Each row comes from the steps of one path. Every step used is in the known rows, and no mark comes twice. Write the path behind each row, first mark first.
In the rows, 128 means zero.
Known rows:
z > d: [130 137 105 149 164 143 140 157 111 116 115 125 125 148 149 132 115 158
 151  95 128 131 105 147 131 114 134 138 147 158 136 115 111 120 110 124
 166 115 123 133 136]
y > w > p > f: [124 116 118 132 151  99 134 129 109 107  98 130 111 143 147 142 127 123
  99 117 135 123 112 160 125 146 140 120 120 131 145 130 111  90 139 113
 145 124 122 113  98]
m > e > f > k: [132 147 150 119 149 147  82 154 121 150  94 121 148 141 155 123 131 134
  96 108 143 155 122 146 138 128 131 125 170 136 109  99 103 149 106 127
  81 117 105 163 119]
w > p > f > e: [115 112 149 161 125 116 123 130  91 107 118 123 133 129 158 130 159 129
 101 122 152 123 120 152 125 147 152 127 125 110 120 109 113 127 127 129
  85 120 120 129  76]
u > w > p > f: [129 117 127 131 154 102 118 144 104  90 137  95 130 120 141 124 156 127
 101 131 145 120 137 146 126 131 168 119 114 106 137 114 100  97 128 128
 103 130 117 137 110]
f > p > w > a: [145 161 128 127 145 136 178 159 141  76  99  88 133 146 153 117 125 111
 111  96 119 148  95 132 120 111 147 113 133 148 148 132 109  94 134 120
  89 119  93 122 135]
f > e > t: [125 143 133 169 146 139 101 152 107 124 113 103 132 147 165 143 133 128
 105 111 160 150 105 123 139 131 135 167 136 127 142  94 126 135 120 140
 116 122 129 118 136]
v > a: [128 155 131 125 152 117 167 125  99 129  82 140 121 148 151 124 142 149
 104 116 132 120 116 142 129 127 142 122 113 148 118 105 123 109 129 126
 113 128 109 113 124]
m > e: [129 144 141 141 156 145  96 170 128 120  86  80 148 134 155 128 130 135
  95 113 123 149 137 136 130 132 139 132 139 145 133 111 126 109 118 135
  83 125 119 165 129]
a > w > p > f: [120 111 139 145 137 142 112 126 115  86 104 137 129 124 126 130 152 134
  90 123 136  88 134 125 115 151 157 135 124 132 117 146 105 123 118 120
  79 129 121 120  95]
w > p: [121 134 132 142 141 133 146 154  98  86 106 118 140 146 159 132 138 130
 106 128 150 141 112 141 113 124 139 120 144 120 119 117 113 112 122 125
 107 121  93 115  99]
k > f > e > m > d: [120 140 127 134 146 104 119 142 104 116 138 129 130 121 152 126 170 139
 144 119 122 193 104 141 137 128 110 175 137  96 117 124 142 122 116 140
 172 124 108 148 160]
k > m > d: [131 164 127 129 147 139  95 146 112  88 132 110 101 153 150 104 141 118
 114 112  99 129 129 124 141 129 141 141 141 142 101 126 126 119 135 133
 177 125 118  96 127]
y > w: [135 139 100 131 164 110 118 142 124 123  85 123 112 147 141 144 112 133
 107 105 136 139 105 158 129 128 127 144 112 159 150 122 121  85 140 118
 163 125 124 120 139]
f > e > t > k: [128 144 140 166 147 128 115 150 114 133 117 108 136 150 166 140 142 127
 110 115 156 155 107 111 133 130 125 188 163 120 134  99 128 124 124 136
 129 120 139 123 153]
p > w > b: [138 152 109 156 108 149 122 178 126 106 112 117 150 151 131 127 118 107
 140 104 119 156 107 148 114 104 148 151 180 170 131 138 128  75 131 131
 120 122 131 132 135]
d > m > k > t: [132 128 114  83 136 128  87 141 118 118  96 111 137 149 108 125 119 134
 132 139 122 158 106 125 137 115 125 171 126 150 114 134  99 136 129 120
 132 116  88 147 132]
z > d > m > e: [127 109 113 110 167 155 112 158 115 122 103 107 122 155 150 136 104 160
 156 104 113 144 115 128 136 116 117 139 158 147 125 124 112 142 115 123
 161 110 127 174 148]
b > w > p > f > k > t: [113 107 134 121 120  92 132 137 133  88 126 123 136 152 166 128 169 120
  92 154 150 137 130 183 128 131 124 126 125 125 115 102  96 118 119 119
 167 113 101 119  94]
w > p > f: [120 121 144 145 129 118 138 136 101  96 118 123 135 141 147 129 151 128
 103 128 142 120 127 150 119 139 160 107 138 116 121 119 109 109 125 121
  98 123 115 117  82]
m > e > f > a > w > b: [125 148 147 155 132 173  67 147 125  94 101 100 165 135 142 126 128 153
 114 113 116 124 143 128 129 136 129 142 162 126 127 128 109 139 111 132
  45 126 114 160 122]
u > w: [139 139 111 129 166 112 100 157 117 104 125  85 131 123 135 124 141 134
 110 117 146 135 128 141 129 113 154 141 109 133 143 107 107  92 129 133
 119 131 119 145 152]
y > w > p > f > e: [121 109 122 145 148  97 122 126 103 115  98 130 109 134 156 144 133 125
  98 113 143 124 107 163 130 149 134 136 109 127 144 122 115 104 140 119
 142 122 125 123  93]
a > w > p > f > e: [116 103 142 159 134 138  99 120 107  98 104 138 128 115 135 131 157 136
  89 119 145  88 127 128 120 155 151 152 113 126 115 139 108 138 119 125
  69 127 126 130  93]
a > w > p > f > k > t: [124 109 137 121 129 125  97 127 131 102 105 157 134 121 117 122 162 127
  90 138 142 103 114 139 120 149 148 150 130 129 102 142 100 130 109 114
 111 119 101 124  87]
t > k: [137 150 132 139 144 114 137 149 131 131 110 119 142 151 140 127 148 139
 119 118 138 149 117 121 115 117 130 171 174 141 116 118 123  86 132 121
 133 122 134 131 159]
t > e > f > a > w: [138 154 139 133 121 154  99 139 115  87 123 140 152 135 112 128 155 162
 135 109 151  88 125 149 119 114 130 118 155 132 126 128  94 160 117 120
 102 127  95 144 125]
k > t > e > f > p: [140 161 147 121 120 130 115 140 133 116 132 129 155 120 126 119 163 152
 137 129 115 133 108 166 120 113 130 136 138 139 112 112  71 142 120 105
 151 114  61 120 122]
j > m > e > f > a: [123 158 148 148 130 162  46 145 128 108  71 110 168 140 152 135 141 132
  91 125 113 181 120 153 130 122 139 128 153 143 125  87 131 133 120 133
  70 126 114 182 105]
v > p > f > a: [140 160 139 177 111 110 102 130 140 106  96 106 142 161 113 120 140 167
 107 111 167 106 138 113 127 133 170  97 105  97 140 135 148 105 143 133
 119 128 146 143 123]
b > w: [120 132 118 143 142 118 129 149 130  86 111  94 132 160 169 138 143 133
 101 126 145 134 143 163 127 115 120 136 115 154 135  99 108 107 129 128
 150 124 125 122 145]
t > k > m > e: [135 153 152 121 163 128 125 167 126 104 105  96 136 144 153 112 143 132
 115 108 104 146 138 116 124 128 122 171 185 145  95 125 127 104 133 131
 112 119 138 139 146]
y > w > p: [125 126 109 128 161 111 141 144 108 100  88 125 115 147 156 146 116 126
 101 118 142 140 101 156 121 132 124 130 125 135 143 127 116  91 136 117
 157 122 104 112 113]
z > d > m > k > f: [126 117 100  84 169 133 132 154  98 110 116 131 119 153 132 129 105 153
 173 104 113 151 100 126 142 108 113 160 154 155 134 145 100 147 111 126
 158 112 107 157 135]
d > m > e > t > k: [131 122 138  94 151 146 101 161 133 125  97  87 135 171 149 143 116 130
 120 134 122 166 130  91 131 122 116 154 188 121 120 124 122 125 128 125
 137 118 133 158 171]
v > p: [142 163 134 165 130 128 123 145 128 137  82 106 134 157 132 123 127 159
 102 107 163 122 136 107 116 117 157 119 118 118 130 128 143 108 139 132
 146 124 129 129 149]
v > p > f > e: [136 142 151 185 114 110  97 121 121 156  95 111 128 142 131 121 149 159
  98 100 164 105 144 118 128 139 170 126  96 110 131 122 143 123 143 135
 121 124 157 144 125]
b > w > p > f > k > m: [113 111 139 113 134 101 135 145 114  67 126 118 117 160 177 123 160 113
  93 133 144 123 144 175 131 131 125 115 133 130 106 108 105 129 126 126
 151 116 116 110  89]
y > w > p > f > a: [124 123 114 138 145  97 125 132 116  74 100 126 120 150 141 143 126 131
 104 123 145 125 102 158 129 146 133 114 117 118 151 132 118  91 140 117
 134 125 117 123  92]
f > e > m: [125 136 128 170 140 130 110 144  94 125 111 112 136 122 153 137 151 148
 132 105 145 168 112 146 131 132 123 166 127 107 104 103 152 128 122 135
 145 124 118 149 158]
t > e > m: [141 148 131 125 126 135 142 166 109 119 122 120 142 128 127 131 164 146
 150 114 123 133 143 160 116 112 133 117 168 119 116 125 146 119 119 122
 201 128  92 143 165]

Which path is each row?
[132 159 119 125 144 125 100 153 119 113  98 108 154 127 115 114 131 127
 110 133 118 149 110 140 139 125 141 174 117 163 133 128 100 116 115 128
 108 122  74 128 107] -> m > k > t
[127 150 154 145 153 160  92 149 114 136  99 100 152 136 157 129 126 146
 101 108 123 144 136 135 131 131 135 127 155 138 118 102  98 139 114 128
  62 123 115 156 126] -> m > e > f
[143 131 138 103 107  89  85 139 145 156 124 151 139 131 109 112 178 125
 117 128 142 122 115 182 137 131 157 128 144 142 116 108 110 121 117 114
 165 114 107 140  96] -> p > f > k > t > e
[129 114 117 111 146  89 123 135 116 119  96 149 107 148 147 137 131 115
  95 119 150 130 100 171 131 143 136 120 130 131 137 125 116  98 133 112
 164 118 114 118  91] -> y > w > p > f > k
[122 152 150 121 151 141  82 168 142 126  82 105 159 144 166 139 152 108
  93 138  92 207 127 125 126 121 133 161 193 143 140 101 145 102 114 137
 122 124 126 165 133] -> j > m > e > t > k > f
[145 166 124 175 101 142 125 165 135 129  90 111 144 161 125 121 115 134
 123 101 144 136 129 111 109 105 161 129 155 136 133 152 150  86 142 134
 147 122 138 136 150] -> v > p > w > b
[129 121 133  96 151 155  90 162 126 120  94  80 132 170 148 145 108 129
 117 129 125 164 129  99 135 122 123 137 166 126 126 120 120 135 125 129
 125 120 124 156 159] -> d > m > e > t
[143 159 146  91 120 137  95 144 108 139 140 159 118 145 137 105 165 127
 130 108 133 108 126 160 135 110 134 114 187 137  99 112  99 170 117 118
 192 117  87 121 118] -> t > e > f > k > m > d
[125 109 133 143 152 100 105 139  96  97 138  94 128 111 149 124 163 128
 100 127 154 122 131 148 130 136 161 134 104 101 137 106 102 111 130 134
  94 127 121 148 106] -> u > w > p > f > e
[127 123 143 169 125 108  85 122 109 140 118 118 130 126 139 128 159 138
 109 103 144 117 126 156 139 146 159 146 108 138 129  99 120 123 132 131
  89 125 153 142 105] -> p > f > e
[139 152 139 177 113 123  91 123 146  97  92 114 138 151 102 120 141 169
 100 111 165  87 142 100 124 141 169 110  97 102 137 149 144 115 139 131
 106 131 149 144 126] -> v > p > f > a > w
[138 159 135 112 154  95 169 167 141  78 128 130 144 143 142 121 152 128
 138 112 120 187  87 124 115 109 112 168 177 137 121 145 104  82 132 120
 112 118 117 137 157] -> t > k > f > p > w
[132 156 132 107 159 101 147 158 125  69 125 115 135 133 153 121 148 138
 134 108 116 173  99 148 127 116 122 136 123 136 139 132  97 105 122 124
 100 122  89 119 127] -> k > f > p
[126 153 115 112 141 126  99 161 113  58 110 117 157 133 111 111 134 131
 135 118 115 137 120 129 138 125 126 179 138 148 159 167 119 116 109 143
  67 130  88 139 104] -> m > k > f > a > w > b
[126 158 126 131 136 144  69 151 111 122  67 121 147 136 137 127 138 106
  90 124 108 171 122 148 133 116 156 156 135 178 140 106 138 115 123 134
  99 129 102 149  94] -> j > m > k
[123 125 121 123 142 122 175 133 132 115 100  69 130 162 179 125 150 131
  95 123 132 114 160 163 121 114 125 135 123 147 156  96 119  98 126 130
 146 120 115 124 150] -> b > w > a
[126 139 131 130 132 142 144 118 105 131  81 151 121 133 141 119 147 146
 110 115 102  82 142 131 122 136 143 157 126 158 120 136 126 109 123 124
 115 131 115 104 125] -> v > a > w > b
[115 109 145 158 140 146 106 127 109  91 110 131 127 126 141 138 151 128
  86 125 144  93 128 110 123 158 152 152 129 118 126 138 108 140 114 127
  82 128 127 114 100] -> a > w > p > f > e > t
[130 158 131 116 120 136  67 153 126 127  77 125 160 120 121 121 159 112
 103 141  95 168 120 166 130 111 149 163 137 179 136 108 125 123 119 127
 140 124  76 156  91] -> j > m > k > t > e
[130 114 132  96 145 144  84 155 123 123  86  87 133 155 141 135 118 141
 120 123 125 157 127 121 130 121 121 138 144 137 114 119 119 131 130 126
 111 119 124 176 150] -> d > m > e
[140 131 132 117 122  95  90 137 130 151 113 146 125 147 125 118 154 121
 105 112 154 127 116 165 141 134 164 120 142 143 120 107 122 113 121 120
 129 119 133 133 100] -> p > f > k
[135 168 146 143 144 146 126 127 107 102 122 125 134 143 156 126 127 149
 120  99 130 135 109 140 127 119 139 115 137 134 114 109  71 146 125 109
  80 121  93  99 125] -> e > f > p
[131 135 128 158 125 121  79 124 137  66 114 122 142 139 102 128 151 150
 110 116 144  96 126 136 134 148 159 126 109 129 136 136 121 111 126 126
  69 133 143 143 105] -> p > f > a > w
[129 117 147 105 109 100 122 145 118 118 125 149 141 133 133 117 176 119
 111 142 150 123 113 173 123 133 149 110 155 114 110 117 107 127 114 115
 151 112  82 129  70] -> w > p > f > k > t > e
[131 157 118 134 151 138 136 159  94 106 104 108 142 133 128 128 130 135
 133 117 113 167 132 133 134 128 137 146 147 120 114 137 151 112 114 131
 150 132  89 133 155] -> e > m > k
[126 158 122 147 121 144  52 130 133 137  94 127 127 145 152 126 161 106
  87 139 100 173 119 139 134 119 155 142 140 150 130  95 148 103 130 129
 184 129 117 140 122] -> j > m > d
[138 156 128  96 156 109 184 162 135  70 119 107 140 138 149 116 141 119
 133 102 113 176  89 141 120 107 127 132 141 142 150 142 103  94 124 127
  88 118  89 132 135] -> k > f > p > w > a
[139 132 105 111 164 113 162 126 126 151  73  99 110 150 152 133 119 128
 101 102 124 117 119 155 123 126 133 141 123 152 172 119 131  76 137 120
 161 121 114 120 145] -> y > w > a
[120 109 122 146 148  99 133 126  96 113 103 130 110 129 153 147 137 129
 110 116 132 141 110 161 129 153 129 135 119 106 130 127 133 102 136 118
 168 123 121 126 114] -> y > w > p > f > e > m
[130 129 119 151 119 159  89 143 125 121 101 123 135 128 128 122 138 135
 121 110 107  92 148 129 115 130 146 179 149 162 131 147 123 104 119 124
 116 129 125 113 135] -> a > w > b
[135 135  99 137 134 119 109 146 121 139  95 117 117 148 148 135 113 124
 129 105 106 130 126 167 124 125 129 162 143 164 160 131 130  69 139 119
 182 123 125 106 137] -> y > w > b
[124 146 142 142 138 153  57 159 134 132  61  99 154 130 160 134 145 116
  81 125 100 183 132 152 127 124 148 140 145 162 132  89 148 108 122 135
  98 126 121 178 111] -> j > m > e
[134 169 137 131 154 139 130 157 127 102 139 105 116 176 160 125 135 110
 115 129 111 147 127  83 135 127 135 164 203 119 121 126 128 104 127 129
 194 123 133  79 163] -> e > t > k > m > d
[135 162 126  88 164 117 168 166 116  74 105  99 142 133 136 106 128 108
 119 104 105 162 103 131 136 115 135 149 134 157 163 157 101 109 116 135
  59 123  71 134 111] -> m > k > f > p > w > a
[131 150 111 155 138 141  83 145 138  39  97 115 150 145 111 132 133 156
 112 118 159 115 105 123 127 131 130 143 112 130 136 138 126 118 121 131
  73 131 115 145 129] -> f > a > w
[121 150 147 148 134 173  36 138 133 102  66 118 165 129 144 136 142 134
  84 124 109 161 126 139 127 129 140 141 147 148 121 102 126 141 115 131
  57 128 117 183 107] -> j > m > e > f > a > w
[105 102 141 157 129 106 133 132 108  79 125 103 130 146 182 138 165 127
  91 135 152 122 146 170 127 137 127 129 109 122 127  99 103 125 129 130
 122 120 126 126  99] -> b > w > p > f > e
[126 114 115 110 169 162 121 164 118 119 108 102 120 165 157 143  96 151
 155 109 114 147 116 111 140 118 119 139 173 138 135 123 112 144 109 126
 174 111 128 158 155] -> z > d > m > e > t
[137 155 126 126 113 125 112 148 137 127 138 123 146 118 117 119 180 142
 144 150 100 154 122 156 124 119 128 146 151 109 105 123 128 111 117 116
 252 120  69 133 160] -> k > t > e > m > d
[124 115 134 144 156 108 109 145  98  93 145  88 127 123 155 131 154 120
  97 132 153 128 132 132 134 138 163 134 120  92 146 106 104 113 125 136
 104 128 122 131 113] -> u > w > p > f > e > t
[142 149 114 130 139 142 173 157 131 117  90  98 143 153 135 123 124 110
 113 101 135 143 100 138 113 105 151 131 159 158 144 126 128  85 129 132
  97 120 119 146 144] -> p > w > a
[112 117 146 167 120 120 120 123  90 106 136 125 123 127 160 128 172 126
 109 135 130 140 127 137 131 153 150 124 135  77 108 119 136 125 124 128
 152 124 113 128 101] -> w > p > f > e > m > d
[133 134 116  64 149 119 121 161 114  71 108 116 129 152 118 124 111 119
 143 116 119 180  89 115 137 106 117 152 140 151 127 160  95 135 131 126
  94 120  91 155 133] -> d > m > k > f > p > w
[128 152 144 142 162 158 103 178 132 112  96  72 146 151 165 139 118 120
  90 121 122 158 138 111 136 135 140 131 165 131 150 110 128 113 110 138
 102 126 121 138 139] -> m > e > t
[119 130 137 152 123 116 126 139 110  56 120 117 147 150 139 129 150 136
 110 132 154 124 114 149 124 141 151  98 131  98 129 123 118 112 126 126
  80 125 109 128  74] -> w > p > f > a
[140 155 146 126 125 146 119 143 102 138 127 137 144 136 131 127 153 151
 136 105 140 104 133 161 117 106 139 113 166 144 121 109  91 152 120 116
 130 123  97 131 129] -> t > e > f
[139 150 129 124 119 124 125 156 132 124 124 121 159 117 115 126 171 151
 150 140 111 154 120 168 117 115 126 147 149 121 103 120 124 111 116 115
 212 118  71 139 155] -> k > t > e > m
[132 126 114  85 144 135  96 146 102 115  92 110 125 160 118 128 110 130
 128 122 133 145 119 116 137 114 130 153 132 152 124 136 109 139 131 126
 114 122 104 149 133] -> d > m > k
[138 141 136 106 124 100  77 133 126 130 133 144 102 151 132 101 160 108
 106 113 127 121 127 151 151 141 164 122 147 138 101 117 125 123 127 124
 167 120 134 116  96] -> p > f > k > m > d
[135 160 133 140 153 134 144 161 132 119 119 108 139 172 152 141 130 122
 113 129 138 155 119  97 124 121 136 161 197 125 138 116 124  94 121 125
 155 124 133  97 167] -> e > t > k
[133 118 131 100 156  96 107 153 102  82 140 108 117 125 143 109 158 114
 103 125 146 122 130 152 134 131 161 120 130 110 115 116 104 114 127 130
 119 123 111 131  95] -> u > w > p > f > k > m
[125 120 116 117 160 162 103 148 112  97 111 114 134 161 144 138 100 175
 165 105 125 144 104 125 140 116 108 130 164 129 121 121 100 162 113 123
 135 110 121 179 143] -> z > d > m > e > f > a
[130 113 101 111 158 144 126 147 108 121 112 127 114 162 141 138 106 163
 168 103 125 138 102 133 132 107 120 142 153 150 122 123 108 138 120 118
 183 110 127 150 150] -> z > d > m
[124 146 127 117 158 107 108 156  90 106 108 118 143 122 136 117 140 126
 119 107 133 163 106 141 145 126 125 185 118 151 148 133 111 135 113 146
  65 125  95 150 105] -> m > k > f > e
[129 158 113 150 135 138 121 140 114 118 131 116 121 141 143 128 153 133
 130 131 104 172 130 125 133 131 137 133 154  90 104 127 162  99 121 126
 235 131 104 122 182] -> e > m > d
[141 164 123 149 119 141 135 175 134  67 116 104 137 144 151 120 122 109
 133  98 105 157 100 141 121 110 144 131 150 158 138 140 108  87 135 119
 109 121 103 110 128] -> f > p > w > b
